Each row was made from one small tree. The marks that hang from a mark follow it in brackets, in the order of their numbers. Every link used is in the known rows. Write each row's tree.
Known rows:
k136(k837): [ -4 -25   3 -15  -9  -3  23 -10  14  16  -2  15   0  12 -27  42  -1 -26
  -3   9   5  -3   0]
k111(k10 k714 k837(k136 k784(k58))): [-32  -2   3  24 -10  15  16  11  13  -9 -26  27 -14  19 -27   3  67 -22
  19 -25   2  -3  -1]
k58(k111(k10 k77 k714 k837(k136 k784))): [-14   4  13   7  -3  11  27   2   5 -19  -8  21   3  -1 -26   6  65 -24
  28 -23  -2  -5  -4]
k136(k837(k111 k784(k58 k77 k714))): [-19 -24   7 -33 -19  15  22  -1  21   4   8  16   4  17 -46  36  62 -10
  11  -7 -10   2  -2]
k10(k111 k784): [ -3 -15   5 -22 -12  -1  27   0   4   7  -2  24  -1   4 -30  45 -11 -28
  -2   9 -21 -23   3]
k136(k837(k784(k58 k77))): [-19 -19   2 -15 -17   5  28   0   8   7   3  17  -4  12 -39  42  31 -16
   8  -2   3   1  -1]
k111(k58): [-19 -19   7 -30 -12  -4  22  -2   4   6 -12  17  -4   2 -25  30 -14 -23
  -9   2  -6   5  -2]
k10(k784): [-13 -17   1 -25 -10  -3  24   1   2   7  -4  17  -3  -3 -22  31  -3 -30
   1   7 -18  -9   0]
k58(k111): [-12 -13  10 -43  -6   1  24  -8   9   6  -6  18   5  -6 -26  11  -3 -19
  12  13 -13   3  -1]
k77(k784(k714)): [-29 -27  -1 -21  -7   8  20   9  19  13  -5   6   0  14 -23  -9  12 -22
  -5   4  -9  -1  -2]
k784(k714(k111(k10 k58))): [ -5 -21  13 -20 -10   0  27  -1  13   3   1  11 -15  11 -27  27   4  -9
  -6  -9  -3   1   0]
k784(k77(k111(k58 k837)) k714): [-11 -15  15 -58  -8   6  20  -4  19   1   1  23  10  15 -27 -16  41   8
  -8 -12 -14   9  -1]
k837(k111(k10 k58 k714) k136 k784): [-20  -9  12   6 -16  11  23   4   1 -13 -25  25 -11  14 -27  20  46 -18
  16 -24 -18   2  -5]
k10(k784(k58(k111(k837)))): [-25   5   9 -46 -13  -3  21   0  12  -2  -7  30  -7  -8 -35  18  34 -31
  14   1 -20   8   3]
k58(k111(k10 k77(k784) k714 k837)): [-18   1  15  -1  -1   1  33   3  15 -10   2  24   0   3 -19 -18  47 -34
  10 -12  -7  -7  -2]
k784(k58(k111(k10)) k714): [-29 -11   9 -28  -6   9  19   1  24  -4   2  16  -8   5 -26  -7  24  -6
  16   6  -8  -3   2]
k714(k111): [  3 -23   8 -25  -9   0  27  -7   6  16  -2  16  -2  -1 -30  39  -8 -26
  -2   6  -8  -1  -2]
k784(k58 k77(k111(k10 k837(k136))) k714): [-18  -6   5 -18  -7  17  17  -2  25  -3   1  24  -1  24 -25 -36  65  15
  17  -6  -5  -5  -1]
k111(k10(k784) k58 k77 k714): [-13 -11  12   3  -7  -5  33   5  -2 -17  11  23  -7  -5 -17  35  15 -28
  -9 -17 -15 -20   0]
k136(k837(k111(k10) k784)): [ -8 -16   8   1 -17  -2  24  -6  11   5  -8  15 -13  20 -28  37  36 -30
  16   0  -6   0  -1]
k784(k77(k111(k10 k58 k837)) k714): [-10 -11  16 -37  -7   3  23  -3  20  -4   3  22  -1  22 -20 -29  43  13
  -1 -12  -8   3   0]
k77(k784(k58 k714)): [-43 -21  -3 -19 -11  10  18  12  22  11  -4  12  -7  13 -30  -9  22 -23
  -5   3 -12   3   0]
k58(k111(k10 k714)): [-10 -11  16 -12   0   7  26  -4  15  -4  -5  25   0   3 -17  -4  15 -13
  16   0 -12 -12   0]
k714(k111(k58)): [ -2 -20  12 -34 -15  -6  30  -6   2  10  -6  19  -9  -1 -33  47 -13 -24
 -10  -3 -10  10  -2]
k136(k837(k111(k77) k784(k58 k714))): [-25 -21   5 -23 -19  11  20   0  19  -2  12  12   2   6 -47  53  63 -31
   2  -8 -10   2  -2]

Write each row's tree:
[  4 -21  13 -52 -12   1  34   1   2   0  15  14  -2  -2 -36  45  12  -2
  -8 -13 -19  -2  -1]
k10(k784(k77 k714(k111(k58))))
[-39 -19  -5 -13 -13  20  12  12  12   1 -13   9  -5  10 -37  15  40 -13
  12  -8  -5   4  -3]
k837(k136 k784(k58 k714))
[-13 -19  17 -30 -13   6  22  -5  11   0 -14  32   4   3 -30  29  20 -25
  -6 -11 -25   1  -4]
k837(k111(k58 k714))
[-31 -15   9 -34 -13   5  14  10  13  -2 -19  10  -4  13 -33  18  40 -21
  -5 -22  -1  17  -1]
k111(k58 k837(k784(k714)))
[-16 -15  12  -8  -4  14  28  -2  17  -2   7  36   1  14 -20 -27  37   7
   6  -3 -21 -15   0]
k784(k58 k77(k111(k10 k714)))
[-38  -9   8 -23 -10  11  19   9  17  -8  -4  12 -13   5 -31  -7  40  -9
  22  -3 -11   5   2]
k837(k784(k58(k111(k10)) k714))
[-18 -11   2 -20 -16   1  25   4   8   5  -1  30  -7   2 -38  48   0 -29
  -2   8 -24 -18   4]
k10(k111 k784(k58))
[ -7 -15  14 -37 -14   2  29   0   8 -10  10  19  -4   8 -25  19  32  -1
   8  -8 -25 -11  -2]
k837(k111(k10(k784(k77 k714)) k58))
[ -9  -7   4 -26  -8   6  15  -8  14  10 -19  24   4  13 -23 -12  32 -15
   7   1 -11   8  -2]
k77(k111(k837(k136)))
[-22 -20   1 -39 -10  10  23   6  13   0  14  17   4   1 -32  19  26  -4
   3  -1 -16 -14   0]
k10(k784(k58 k77 k714))
[-30  -1   4  28  -9  14  21  10   8 -16 -10  24  -7   7 -29  16  70 -29
  16 -26   4 -10  -3]
k111(k10 k77 k714 k837(k136 k784(k58)))
[-18  -4   3  30  -3   7  28   6  11  -6  -7  20  -2  15 -16  -8  49 -33
   8 -17   3 -14  -5]
k111(k10 k77(k784) k714 k837(k136))
[-28 -12   0  -5 -15   2  32   7   9   5   7  23  -3   3 -37  26   4 -38
  -9   9 -14 -15  -1]
k10(k111(k77(k784(k58))))
[-22  -9   9  -4  -8   5  24   5  15  -6   1  38 -13  10 -20 -13  39 -14
   2  -5 -35 -13   5]
k77(k111(k10(k784(k58)) k714))
[-16  -6  12 -21 -17  -4  28   4   0  -7  -8  21   0   2 -40  53  23 -36
  -8 -15  -4  -1  -2]
k10(k111(k58 k77 k837(k784)))
[-21 -11  12 -20 -10   4  23   9  10 -10  -6  10  -6  19 -25   3  47   1
   8 -23   6   3  -2]
k111(k10 k58 k837(k784(k77 k714)))
[-24 -11   4  -4 -15   5  27   5   9  -9   2   9  -9  11 -25   4  36 -22
   6  -9 -14  -2  -6]
k837(k111(k10 k58 k77(k784(k714))) k136)
[-15 -18  15 -32  -8   6  22  -3  12   1 -10  33   2   8 -23  -4  16 -11
 -16 -11 -27   6   0]
k77(k111(k58 k714))
[ -5 -24   4 -17 -12   3  29  -4   4   9   2  11   3  13 -31  40  19 -14
   8  -1   5  -2  -3]
k136(k837(k784(k77)))
[-18 -19   6 -14 -12  11  25   2  23  -1  14  17  -8  29 -31  -7  60  10
  10  -6  -7   0   3]
k136(k837(k784(k58 k77(k111(k10)) k714)))
[-21 -10  15   3 -13  -1  34   4   7 -10   1  26  -7   7 -22   8  32 -35
  -5 -14 -23  -8  -5]
k837(k111(k10 k58 k77(k784) k714))
[-11 -17  17 -26 -12   5  27  -5   6  -7   2  29  11  -8 -31  42  25 -31
 -11 -13 -23  -7  -6]
k837(k111(k58 k77 k714))
[-16  -8  13 -43 -13  -6  19  -6  13   5 -15  28  -3  10 -25  -5  21 -18
 -10  -5 -17  19   0]
k77(k111(k58 k837))
[-23  -3  10  -1  -7  20  30   6   5 -16  -6  26  -3   4 -29  -5  53   4
  36 -15 -11  -7  -3]
k837(k136 k784(k58(k111(k10 k714)) k77))
[-13   4  13  -8  -4  16  26  -3  16 -12  -6  35   2   9 -27 -11  59   1
  31 -13  -1  -9  -2]
k784(k58(k111(k10 k714 k837(k136))) k77)
[-24 -16   6 -31 -17  12  20   4   2 -11  -4   8   5  -3 -39  40  47 -21
   6 -18 -17   7  -8]
k837(k111(k58 k77) k136 k784(k714))
